What can hang from each mark:
R: B K
T: D
C: B
D: B
E: B
Y: B
K: E Q S
V: K
S: B K
Q: K
Z: B
U: K
B: Q V Y Z

Every row comes from one small tree of marks. Brackets hold a mark, then the marks that hang from it, in alphabetical order. Every link used is in the known rows. Which tree was each row made from?
In the rows, 128 means zero.
Known rows:
(V (K (E (B Z)) Q S)): [136 153 150 123 104 142 168  96 140 134 141 119 133 129  87 143 119 126
 117 133 181  82  56  22 134  98  68 162 144  92 103  67 114]
(D (B (Q K) Z)): [ 87 104 156 187 159 151 115 160 149 143 119 101 161  76 133 137 171 147
 138 134 145 138 143 135 148 194 176 106 145 129 181 103 129]
(R (K E Q (S B))): [130 110 115 115 109 129 128  88 121 100 133 178 154 125 108 133 145 115
 144 117 137  76  79  79  84  17  87 131 117 134  93 109 114]
(V (K (E (B Z)))): [170 169 159 107 124 123 178  86 117 156 145 111 144 142  97 171 106 133
 104 138 184  91  86  61 129 124  87 142 165 113 120  87 129]
(K (E B) Q): [143 139 175 140 159 124 143  99 110 151 144 135 125 123 136 138 124 148
 146 141 146 125 119 105 150 117 111 155 134 134 110  87 119]
(K E Q): [124 120 180 150 113 134 163 120  89 149 115 126 138 115 158 139 126 143
 160 128 118 150 107 134 154 124 136 129 127 132 105  91 132]
(C (B (Q (K E)) V Z)): [ 59 132 114 210 110 170 139 137 157  83 123 128 172 128 127 158  97  88
 111 152 139 163 152 119 144 109 117 126 104 120 193  89 120]
(R (B Z)): [181 115 157 104 144  86 127  77 116 154 147 102 130  93 140 162 147 165
 102 144 158 104  97 117 143 121 180 130 146  88 117 112 137]
(D (B Q V Y Z)): [ 84 100 132 135 149 146 122 185 144 117  89  83 115 116 134 119 148 105
 136 139 136 141 160 128  92 190 132 103 153 139 150 146 138]
(T (D (B V Y))): [ 83 148 141 108 171 178 141 171 125 123 100 145 107  97 131  96 112 113
 156 103 110 141 200 209 128 163 141 103 130 167  80 147  87]
(D (B (V K))): [ 96 163 112  97 116 149 217 140 136 121  93 116 144 117 111 149 129 146
 142  74 132 115 124 169 155  94 145  96 124 126  99 150 124]
(Y (B Q (V (K E S)))): [112 147  51 109  85 105 143 135 128  60 144 170 145 137  95 127  83 105
 132 117  90 114 103 116 133  30  96 143  57  65 133 164 111]
(B V Y): [156 148 113  91 102 137 136 134 110 127 134 141  94 133 158 113 112 135
 138 128  82 142 164 181 139 144 160 130 131 140  88 152 144]
(U (K Q (S (B Y Z)))): [126  64 148 115 100 101  83 134 105 166 127 107  55 175  96  90 136 127
  95 131 156 101  65 110  76 142 106 109 167 162  96 103 111]
(R (B Z) (K E Q)): [122  65 157 116 143 115 163  78  94 128 126 140 182  89 145 180 140 126
 114 162 204  88  82  25 107  79  95 141 150 122 117  63 128]
(V (K E)): [164 171 149 108  77 131 193  91 106 154 127 140 156 139 139 153 119 131
 152 110 120 131 102 136 146 107 114 125 133 115 107 131 145]
(S (B (Q (K E)) V)): [ 75 116  87 149 104 115  88 122 107 113 145 155 154 151 129 148  91 125
  97 124  99 139 151 133 130  89 103 100  79 131 175 143 105]
(V (K (E (B Y Z)) S)): [192 176 146  95  92 148 134  78 167 155 161 142 100 161  82 124 121 110
 135 140 154  80  96  44  98 121  53 168 174 108  91 119 135]
(B Q Y): [193 118 142 128 134 127  89 145 121 154 137 127 111 120 191 100 167 117
 166 137  74 172 169 167 114 197 166 139 143 120 140 178 181]
(Q (K (E B) S)): [177 191 135 163 110 144  84  42 190 128 180 188 125 121  98 113 131 174
 145 139  98 100 133 121 177  77 129 178 111 114 108 101  99]
(Y (B V)): [130 142  82  90 141  90 157 151  70  93 151 140 108 100 107 131  72 151
 119 142 107 119 130 186 159  68 191 124  83 119 105 130 116]
(B (V (K Q S))): [112 147  89  97  67 146 175 133 130  94 107 146 128 108 133 128 106 140
 128  78 105 128  97 132 169  83 134 130  92  80  69 137 131]
(Z (B Q (V K) Y)): [112 111  71 100 101 144 170 166 102 144 110 104 133 136 180 116  96  73
 133 113  96 164 156 140 122 140 152 131 128  81 163 148 183]
(E (B Q (V K) Y Z)): [144 138 102  84 136 128 127 158 131 133 134  99 110 144 136 140 103  94
  88 135 149 128 156  61 107 183  89 144 155 106 149 155 155]
(Y (B V Z)): [115 117  97  91 137  89 161 165  60  88 148 106 115  96  86 147  59 138
  89 167 149 109 106 143 140  91 184 112 110 119 113  89 111]
(B (Q K)): [152 126 130 165 131 130  92 135 129 139 150 143 153  93 180 123 146 156
 141 126  80 166 166 170 175 176 190 128 112 112 159 140 156]
(Q (K S)): [173 167 118 152  86 145 100  86 165 126 160 178 124  94 130 107 150 181
 154 119  75 122 131 180 191 115 192 145 108 104 100 114 129]
(Q (K E (S (B Z)))): [127 134 131 143  83 129  83  77 134 130 166 155 136 141  66 141 107 143
 104 139 131  83  86 102 123  69 113 112 127 119 124  82  96]
(S B K): [191 129 112  71 157  79 124 101 124 174 130 120 120 162  86 129 159 182
 121 106 133  94  83 162 122  91 159 107 139 182 117 162 150]
(U (K E)): [159 134 172 148  89  85 135  78 105 154 118 141 124 172 132 121 138 165
 124 128 126 140  96 177 134 128 130 129 130 162 103 115 112]

Which tree is each row?
[159 171 111  87 146  87 142  72 162 124 124 136 132 181  78 136 116 176
 112 137 142  98 110 119 151  74 102 165 117 183 106 129 113]	(S (K (E (B V))))
[120 125 110 148 137 159 134 175 150 104 120 101 110 129 146 126 129  64
 125 147 124 165 166 135 108 153 138 125 140 119 165 139 158]	(C (B Q V Y Z))
[110  94  86  70 109 122 128 176  87 136 127  96 112 166 126 144  92  76
  80 115 145 117 120  79  71 148  76  88 147 111 157 175 153]	(S (B Q (V K) Y Z))
[116 132 124 153 132  65  92  97 139 107 119 131 129 189 129 112 121 147
  83 142 132 147 134 141 122 129  89 149  97 144 149 138  98]	(U (K (E (B Q V))))
[ 66 117 130  96 118 191 214 181 113 153  94 114 109 120 133 129 121 120
 168  84 144 123 139 126 143 138 108 111 153 152  93 142 141]	(D (B (V (K Q)) Y))
[122 126 133 207 147 167 125 149 153 128 147 111 152  89 141 142 147 106
 127 145 132 163 145 139 161 162 176 127 138 116 197  92 155]	(C (B (Q K) Z))
[140 121 183 127 147 159 151 151 136 170 113  89  99 106 115 124 165 132
 162 136 154 118 134 139 104 186 163 108 192 160 110 112 141]	(D (B Y Z))
[105 120  92  83  89 128 131 141 101 136 130 136 128 193 135 141  95  76
 116 100 102 125 137 100  79  99  41 105 117 122 153 195 141]	(S (B Q (V (K E)) Y))
[129 108  79  97 103 111  56 148 144  94 134 116  91 150 111 107 128  95
  92 135 107 119 125 114  64 122 113 104 120  97 134 170 126]	(K (S (B Q V Y Z)))
[146 110 150 149  92  97 115 108 130 136 115 138  99 134 138  89 163 176
 129 110 109 135  78 176 153 128 164 137 118 134  81 113 119]	(U (K Q S))
[ 71 100 109 129  68  86 113  92 116 103 111 147 102 191  86 109  98 147
  86 102 128 108  65 138 106  32  76 111  85 150  94 116  66]	(U (K E Q (S (B V))))
[146 117 123 114 119 113 105 115 119 131 144 137 104 114 118 116 150 146
 133  98 108 107  78 150 126  72 151 113 109 103  96 125 130]	(K Q (S B))
[111  94 196 155 137  88 134 101  93 164 123 100 109 165 103 133 118 152
  87 160 205 114  76  71 123 158  91 144 163 171 120  44  91]	(U (K (E (B Z)) Q))
[170 160 139 128 144 111 138  95 139 142 143 132 156 147 146 147 140 121
 130 118 127 132 122  91 137 129  84 154 120  91 158 154 148]	(V (K (E (B Q))))
[ 99 121 125 134 148 149 120 171 151 116  99 111 114 121 148 107 159 120
 161 115  94 154 185 177 115 165 144 119 126 141 142 185 143]	(D (B Q V Y))
[158 156 110  88 137 132 137  83 138 103 141 176 124 153 118 133 103 110
 134 156 134  97 177  87 101  88  64 176 144 171  94 126 124]	(R (K (E (B V Y))))
[147 181  97 143 121 100  74  85 189  67 136 158 135 143 119 114 136 134
 121 137  88 129 140 121 132  74 101 166  70  81 130 151 106]	(K (E (B Q V)) S)
[ 75 118 113 161 144 178 103 168 160 131 125 143 121 108 150 109 147 136
 164 116  91 153 212 166 148 173 154 118 119 156 158 162 133]	(D (B (Q K) V Y))
[130 148 174 122 185 176 131 161 129 157 114 142 107  83 135  89 148 121
 185 103 116 139 190 206 120 187 156 107 161 168  84 145 105]	(T (D (B Y)))
[ 86 116 157 173 196 195  80 183 149 149 128 155 130  73 162  84 152 116
 183 106  97 164 227 187 143 230 154 117 141 160 148 151 106]	(T (D (B (Q K) Y)))
[157 116 143  86 126  82 135  97 113 163 122  98 137 188  60 151 132 150
  99 138 180  84  48  90  89  91 105 104 157 186 131 110 125]	(S (B Z) (K E))
[ 48 121 137 145 189 133 122 198 126  78  80  99 158  69 128 123 128 104
 103 123 153 158 169 158 112 176 148  80 114 124 133 120  74]	(T (D (B Q V Z)))
[ 90 114 174 164 201 139 115 189 118 112  88  96 159  57 139 122 161 110
 127 122 160 154 155 161 110 207 156  91 137 126 143 114  87]	(T (D (B Q Z)))
[188 179 130 159 136 105  64  74 187 105 150 151 137 133 127 107 171 136
 148 138  90 133 123 124 127  99 113 173  96  79 139 144 124]	(K (E (B Q)) S)
[180  65 126  94 167 103  92 111 133 131 141 133 149  95 179 143 179 110
 122 162 162 108 148  62  72 158 128 151 165 114 152 150 173]	(R (B Q Y Z) K)
[150  93 120 130 168  81 117 181  72 116 151  94 131  86 126 138 115 122
 119 176 137 130 111 127 121 146 189 122 118  97 168 115 143]	(Y (B Q Z))
[132 115 184 156 144  91 130  82 110 166 131 124 106 167 125 118 128 164
 115 136 167 126  97 123 142 136  93 156 140 168 111  81  97]	(U (K (E B) Q))
[158 155 100 125 171  91  96 121 139  91 135 118 129 122 149 133 129 142
 101 131 101 150 166 152 144 136 153 150  94  98 143 157 133]	(E (B Q V))
[ 76 127  97 194 132 167 131 159 151  85 129 119 158 100 140 143 114  99
  97 138 135 163 162 141 162 135 165 121 107 114 187  99 130]	(C (B (Q K) V Z))
[ 81 109 117 110 124 163 168 188 129 125  91  82 130 129 128 139 131  91
 129 106 152 130 145 101  96 182 102  98 160 125 149 158 147]	(D (B Q (V K) Y Z))
[139 112 158 120 128 111 161 113 118 166 104 125 151 146 124 130 154 169
 164 122 147 125  74 116 150 121 127 145 135 183 109 109 143]	(S (K E Q))
[161 120 147 167 157 167 125 162 147 143 133  89 110 116 156 121 164  68
 154 149 124 163 151 131 104 185 152 132 165 122 171 131 177]	(C (B Q Y Z))
[108 123  90 154 116 127  98 143 124 104 134 146 152 102 177 131 115 153
 111 123  80 172 180 171 178 151 174 120  83 116 152 143 134]	(B (Q K) V)
[ 84 150  99 129 119 178 244 157 124 109 112 124 132 114 138 153 102 102
 143  78 141 140 114 145 179  74 132 122 115 111 116 117 149]	(C (B (V (K Q))))
[137  85 144  88 139 120 131 124 104 200 128 128 100 197  95 124 133 135
 158 119 145 101  90  96  95 115  76 130 162 215 121 141 151]	(S (B Y) (K E Q))
[143 146 128 189  85 141  70  92 174 107 150 182 162 116 150 109 155 142
 157 132  64 151 144 146 161 120 141 154  91  91 150 136 128]	(B (Q (K E S)))
[131 104 117 113 114 122  99 174 111 115 111  99 115 129 166 127 116  99
 105 158 115 161 160 118  97 198 143 116 136 115 143 145 152]	(B Q V Y Z)
